Each row comes from the steps of one walk. Every step used is in the known rows, and no mark comes twice. Write the walk behind each row, first mark first.
In the rows, zero is written as 128.
Known rows
D > T > B: [123 149 129  77 128 130 129 138 115 146 127 142 141 175 120 144  88 132
 140 104 123 124 113 137 130 134 112 111 136 130 132 132 120 129 124 162
 125  96 140 135 119 153 155 107 131]
A > Y > X > M > W: [132 145 125  99 125 123 136 124 114 113 135 141 141 192 148 113 130  91
 159 163 125 148  87 172 121 121 146 153 179 123 145 141 140 134 131  90
 125 137 160 123 162 150 158 100 102]
J > D > T: [139  81 113  82 113 138  87 127 157 148 120 155 163 128 118 144 104 123
 152 107  98 119 137 125 122 126 120 142 136 120 125 126 107 115  96 120
 120 101 114 141 145 164 133 122 145]
E > W > M > X > K > H: [ 82 198 167 165 116  89 137 142 149 124 130 129 164 185 140  86 121 117
 143 157 111 116  98 124 113 118  94 109 127 125 134 118 133  80 111  77
 145 150 169 141 124  89 147 131 148]
M > X: [114 176 153  78 119 139 164 121 104 110 105 121 109 145 129 109 167 109
 148 119 110 132 141 128 131 119 120 145 135 127 139 125 134 118 135 107
 131 116 157 115 110 102 164 108 153]
D > W > M > X > K > H: [ 96 218 164 171 124 109 149 128 131 123 120 113 165 184 144  74 107  93
 146 146 141 117  99 134 115 111  93 135 154 126 140 126 121 105 130 121
 130 132 182 135 107 130 157 110 151]
W > K > J > B: [113 183 150 131 127 127 145 126 123 124 148 129 141 132 116  94 109 178
 142 131 152 132 103 131 124 122 113 150 142 128 133 125 127  42 162  74
 133 119 119 151  79 126 163 130 166]
M > X > Y: [108 146 146  53 116 159 163 120  96 106 116 139 119 135 126  88 167 121
 140 129 100 140 137 145 123 115 129 158 151 125 144 136 156 128 132 109
 128 115 151 103 134 100 152 113 132]
E > A: [138 137 150 122 126 109 157 120 104 134 122 139 114 172 132 139 129 116
 134 130 111 116 114  98 119 121 126 153 114 116 135 126 132 107 122 118
 135 127 137 137 114 120 126 117 128]
E > J > D > T > B > C: [109 110 148 145 121 108 104 109 111 131 133 155 146 101 111 122 129 100
 138 136  98 121 136 142 125 126 107 112 104 132 131 128  84  86 137 108
 129 104 109 156 122 125 116 101 127]
A > Y > X: [145 131 116  74 129 149 137 120 111 113 124 134 137 167 139 128 140 108
 160 141 119 145  96 163 129 125 147 171 172 119 143 144 145 143 119  89
 117 135 157 121 157 137 159 109 102]
K > W > E > J > B > C: [146 160 181 173 132  82 112 133 140 115 128 133 143 187 131 100 126 113
 152 195 137 118  93 135 109 130 100 135 133 132 150 129 124  97 138  81
 155 147  98 146 112 140 114 141 111]
D > J > K > X > Y > A > E > W: [102 130 176 201 130  97 144 123 159 110 124 126 164 132 123 124 123 212
 139 167 125 142 104 158 117 131 102 163 145 135 128 123 121  84 140  85
 121  93 153 149 141 149 123 160 144]
Y > X > M: [129 180 127  74 108 111 138 123 123 118 150 130 136 202 130 127 100 134
 132 115 139 138 102 156 130 126 132 147 154 114 161 135 146 112 131 102
 144 131 152 142 138 157 140 109 132]
E > J > D: [110  99 150 168 120 102 107 103 126 119 132 149 140  90 117 118 142 111
 141 149 108 126 137 144 127 127 119 121 110 130 130 129  90 101 133  95
 124 117 105 156 126 114  99 113 124]
H > K > W > D > T > B: [117 168 149 121 131  94 117 125 137 124 130 142 169 138 129  86  48 146
 154 120 125 121 105 103 117 126 110 182 156 135 121 134 141  89 153 107
 136 145 122 131 153 121  87 145 142]
X > Y > A > E: [121 114 133 113 122 158 136 119 125 144 145 157 140 111 131 101 155 141
 109 153 122 134 111 155 110 124 152 151 153 128 137 149 160 114 131 147
 125 110 131 127 170 138 129 134  91]
W > E > J > B: [149 138 171 202 123  92 125 105 123 124 136 138 137 173 121 128 151 149
 147 188  97 125  93 157 117 129 122  99 122 136 138 147 118 114 133 113
 139 144  96 148 106 145 154 129 132]
Y > X: [138 169 130  59 115 133 138 123 112 114 129 121 129 163 127 132 124 156
 150 101 127 135 116 144 136 132 132 164 146 115 151 133 148 125 127 101
 133 140 143 141 128 138 154 117 141]
K > J > B > C: [140 164 131 126 133 112 139 128  89 138 145 139 125  99 115 114 123 158
 120 138 158 127 126 149 129 124 109 123 128 126 134 129 114  62 152 110
 133 107 109 125  99 141 164 129 119]
A > E > W > M > X > Y: [119 176 170 169 122 141 143 128 151 124 115 135 146 171 146 112 156 139
 153 186  93 134 100 130 107 110 118 116 156 127 151 131 149 105 121 105
 127 135 159 149 144  94 137 145 103]
H > K > W: [115 174 145 122 135  96 112 126 141 111 126 137 157 105 130  81  75 148
 130 132 113 126 115  98 117 122 104 165 148 132 121 130 141  98 150 107
 138 150 131 118 143  98  73 151 131]
M > X > K: [ 86 187 160  73 118 130 174 125 112 114 113 127 125 121 123  90 150 124
 132 118 100 127 142 125 128 109 119 152 133 135 126 128 124  76 127  99
 132 101 158 121  95  84 139 120 157]
J > D > T > B: [132  80 119  87 117 143 107 128 138 154 123 156 160 137 119 151  93 128
 160 104 105 118 131 133 124 123 121 134 135 124 120 125 103 108  98 110
 119  98 119 148 140 169 142 117 128]
Y > A > E > W > K > J > D: [113 167 165 171 122 114 133 120 158 161 138 138 144 125 139 113 154 143
 138 155 131 118 101 127 111 126 131 143 132 130 133 127 124  44 138 113
 137 109 138 169 138 135 146 128 129]
A > E > W > K > H: [123 188 177 198 128 142 127 134 152 136 115 130 159 149 143 112 154 167
 158 173 105 132 100 114 106 111 114 117 135 135 144 118 154  90 136 110
 133 129 153 165 136 100 125 143 108]
X > M > W > K > J > D > T: [ 89 168 152 161 114  80 115 132 149 131 159 149 157 177 138  81  85 107
 134 165 148 132 101 143 110 123 114 114 151 132 138 120 109  63 157 112
 142 110 128 147 129 158 128 103 149]
H > K > X > M > W > D > J: [107 169 160 181 121  84 138 115 145 110 137 132 174 134 133  83  63 173
 121 147 125 138 108 138 119 122 111 164 160 127 116 136 138  90 177  93
 133 128 150 120 152 135  78 145 158]
J > K: [107 158 137 150 127 113 110 128 125 119 128 137 152  98 118 116 126 144
 153 115  92 131 120 101 119 111 108 151 116 139 117 113 131  74 122 107
 127 113 127 142 127 137 149 152 146]
T > B > C: [122 129 132 136 138 147 155 131  71 146 143 129 121 130 127 136 120 117
 129 119 125 121 132 134 127 115 118 112 105 143 116 120 111  85 143 105
 134 120 130 135 116 134 160 116 100]
W > M > X: [105 204 151 133 115 132 148 125 136 110 130 120 123 199 135 105 129  84
 130 126 126 125 110 124 126 129 111 127 148 120 134 131 110 105 124  84
 129 135 160 125 116 119 175 121 168]
W > D > T > B: [132 124 134 122 118 122 129 125 130 153 133 136 153 195 126 136  81 127
 169 101 147 118 109 130 126 137 138 169 143 132 131 137 127 111 133 130
 127 118 108 151 150 172 152 116 156]
B > C: [131 133 117 129 131 142 112 133 101 136 136 125 128  95 123 118 147  94
 104 125 105 120 145 110 121 120 111 126 100 135 127 118 118  83 146 120
 144 131 117 119 128 125 140 124 131]
E > A > Y > X > M > W > K: [130 161 157 107 122 106 164 116  97 120 130 146 129 217 146 116 127  98
 162 156 106 131  79 125 111 114 137 179 151 115 146 133 141  92 134  79
 135 136 159 142 127 128 156  96 126]
H > K > J > D > T: [114 160 129 105 127 109 101 109 129 130 142 155 164  57 117  89  71 180
 122 105 108 129 128 115 126 123 107 162 147 128 115 137 106  67 146 130
 122 110 120 121 139 111  95 136 144]
A > E > W > M > X > K > J > D: [110 186 179 177 121 126 142 127 160 133 119 139 155 149 142 108 142 149
 155 178 106 127 106 125 111 107 111 125 152 128 140 126 115  60 115  89
 125 116 151 163 127  91 125 149 109]

Which walk is each row?
[126 142 121  69 128 142 144 122 115 116 130 139 148 149 135 113 130 118
 151 141 115 141  97 161 127 117 147 176 171 125 132 147 137 114 114  85
 118 125 157 125 145 124 145 119 105] | A > Y > X > K
[115 154 154 149 132  83 118 119 151 113 129 132 165 125 130  85  61 163
 146 135 131 124 112 108 118 132 112 193 158 136 120 134 132  91 157  94
 135 151 120 129 156 115  70 154 151] | H > K > W > D > J
[107 192 160 157 123 121 156 119 131 124 118 118 151 188 149  83 129  86
 149 166 131 124  91 141 109 114 107 146 170 122 153 136 131 114 136 134
 127 135 178 138 124 140 173 110 140] | D > W > M > X > Y > A > E
[165 144 164 150 122 107 144 109 126 130 143 143 134 252 142 136 133 124
 153 175 100 126  66 140 108 121 138 157 148 120 148 145 128 113 111 108
 143 138 127 139 133 159 153 114 116] | W > E > A > Y > X > M
[ 88 152 174 174 128  87 138 125 156  99 131 125 147 161 122 106 111 164
 142 156 142 134 103 144 118 142  98 175 151 139 128 124 103  80 137  73
 127 106 143 141 136 147 139 149 162] | D > J > K > W > M > X > Y > A
[115 202 171 127 126 105 132 146 159 103 120 123 133 217 142  88 103  79
 148 151 164 121 100 118 118 133  97 153 161 117 148 121 122 104 126  61
 142 143 146 134 119 122 126 136 135] | K > W > M > X
[146 122 142 119 133 119 159 116 100 131 120 147 119 182 140 139 139  91
 145 152 104 124  97 115 116 117 139 167 137 116 132 136 133 120 115 105
 125 126 149 125 134 121 136 108 103] | E > A > Y
[124 171 144 130 127 120 132 118 132 112 124 132 164  93 126  91  86 178
 114 118 104 136 120 120 126 115 106 161 147 120 114 135 150 101 160 105
 128 127 154 111 136 110  84 152 144] | H > K > X
[125 185 151 109 107  94 134 123 121 115 148 130 138 215 140 112 111 134
 149 145 131 138  93 162 121 128 132 136 158 121 159 133 141 110 140 102
 147 145 140 146 137 161 154 107 142] | Y > X > M > W > E
[127 176 162 180 123 108 144 110 128 153 130 141 123 122 130 129 172 119
 121 160 126 121 108 144 118 131 140 114 123 135 132 142 128  79 149 138
 133 107 137 161 130 142 151 122 121] | Y > A > E > J > B
[ 96 211 177 167 121 101 157 122 152 153 138 136 137 140 141  98 156 125
 120 157 136 116  97 131 114 127 126 134 138 131 132 133 117  41 135 121
 138 102 160 158 127 118 149 130 131] | Y > A > E > W > M > X > K > J
[100 198 171 172 124 111 155 112 127 118 120 121 150 177 147  77 135  80
 147 174 129 123  91 146 111 114 103 139 163 122 156 139 124 109 145 134
 128 134 176 145 118 130 162 103 140] | D > W > M > X > Y > A > E > J
[111 155 158 203 118  72 124 128 145 130 155 141 142 204 147  98 110  99
 129 192 134 132  95 152 108 122 126  93 144 138 136 128 117 106 147 129
 148 135 124 135 141 162 129 112 126] | X > M > W > E
[166 126 165 166 129 115 140 110 125 134 130 141 129 222 141 136 147 126
 152 177  94 122  78 128 108 122 137 153 140 125 135 144 124 119 110 117
 136 139 119 133 127 145 151 122 116] | W > E > A > Y
[113 174 159 143 124 127 135 106 127 114 133 150 169  75 125  71 108 180
 104 142  96 141 110 139 117 113 116 165 155 123 122 147 161  91 170 114
 126 116 152 117 152 106  72 150 122] | H > K > X > Y > A > E > J
[111 100 120  96 121 142 133 121 119 141 153 157 141 111 126  96 140 132
 103 139 130 130 113 157 115 129 150 154 145 126 131 147 157 119 129 141
 131 120 126 116 166 142 134 127 108] | X > Y > A
[120 161 148 135 129  92 114 121 145 118 128 137 166 120 132  78  66 143
 147 127 124 122 111  97 116 124 114 190 154 133 121 134 146  89 153  97
 138 157 117 128 156 110  76 153 145] | H > K > W > D
[117 160 155 145 121 122 136 114 141 125 131 146 184 103 133  74  97 185
 125 143 100 135 103 131 111 111 120 185 162 121 121 144 175  85 161  99
 131 131 149 122 168 113  83 159 130] | H > K > X > Y > A > E > W > D
[ 89 217 168  97 116 136 162 128 106 122 114 132 139 126 124  77 153 135
 128 109 116 127 139 128 127 111 115 146 126 137 124 122 132  81 126 100
 133  95 167 119 105  91 132 115 146] | M > X > K > H
[129 122 134 131 127 121 118 119 131 137 145 149 138  91 123 113 110 160
 134 122 167 127 135 146 133 128 122 152 140 120 128 123  82  75 127 103
 118  92 104 139 122 137 117 125 113] | K > J > D
[118 103 151 202 122  97 131 113 150 124 133 120 155 160 123 132  99 170
 169 126 152 126 118 131 125 141 132 195 139 142 122 128 109  89 141  89
 122 123 101 156 157 167 133 145 178] | W > D > J > K
[160 136 171 170 124 106 139 112 128 136 133 135 127 213 136 138 136 142
 142 162 100 116  90 118 111 125 129 145 123 125 136 138 123 109 114 123
 143 140 108 141 115 144 144 126 133] | W > E > A
[114 166 141 180 130 102 135 127 143 124 125 109 157 185 146 100  96  90
 146 158 143 119  94 132 116 119 100 130 156 120 143 129 117 128 130 135
 127 151 161 140 114 147 155 116 143] | D > W > M
[123 162 176 171 126 150 142 132 157 125 115 132 161 150 141 107 150 178
 154 185  98 140  97 129 105 104 117 134 154 125 149 126 168  91 141  94
 130 126 153 159 132  99 113 154 104] | A > E > W > K > X > Y
[130 131 146 113 119 148 150 132 136 126 133 138 155 137 130  96 126 156
 105 140 151 138 109 173 121 124 128 166 157 105 136 138 169 122 144  95
 129  98 155 117 142 156 109 142 110] | K > X > Y > A
[115 101 156 197 118 101 140 112 153 128 139 126 166 159 124 117 100 174
 158 132 161 129 108 149 121 140 136 213 150 135 125 135 127  82 146  79
 124 110 110 152 167 181 131 148 172] | W > D > J > K > X > Y > A
[123 110 136 144 115 125 122 118 149 132 115 131 164 152 138 114 113  91
 173 138 112 115 124 130 116 109 109 153 151 117 132 122 103 104 104  83
 121 131 145 148 133 155 155 116 145] | J > D > W > M > X
[ 90 161 173 165 124 105 125 129 126 118 132 133 142 107 142  66 129 141
 170 159 139 131 124 126 115 127 115 142 139 138 118 112 106  58 170  84
 128 135 109 154 104 115 153 116 166] | M > W > K > J > D
[ 93 180 154 181 118  75 139 133 130 127 159 142 144 179 138  81  93 117
 131 180 154 134  95 151 111 119 119 104 149 135 136 122 126  66 169  99
 145 127 131 142 117 153 145 110 144] | X > M > W > K > J > B
[121 182 160  74 114 103 152 114 117 125 143 135 156 158 126 100  96 184
 151 116 129 123 100 144 126 116 122 197 153 115 148 136 115  53 116  87
 134 116 135 162  98 132 134 122 139] | Y > X > K > J > D > W > E > A
[137 149 158 138 119 149 154 124 117 127 129 145 156 126 124  96 149 150
 106 164 131 138 110 176 116 115 119 150 148 111 141 140 170  97 158  86
 132  96 150 127 134 153 122 143 101] | K > X > Y > A > E > J > B > C
[132 151 144 128 124 108 131 113 114 108 140 145 143 200 147 107 140  92
 161 184 118 147  77 181 118 125 143 146 174 127 150 148 130 126 136  90
 128 139 148 132 157 145 154  97 102] | A > Y > X > M > W > E > J
[ 89 201 173  67 119 122 168 135 110 123 113 130 140 160 124  79 122 106
 151 117 120 118 132 120 121 111 106 175 139 139 133 123 123  51 134  79
 143  99 147 133 100 101 137 118 155] | M > X > K > W > D > T > B > C
[102 155 148  55 114 149 166 117  99 120 123 142 117 136 127  86 175 110
 131 125 111 134 132 148 121 121 134 164 147 126 141 139 155 110 137 115
 133 109 155 107 137 112 164 108 140] | M > X > Y > A
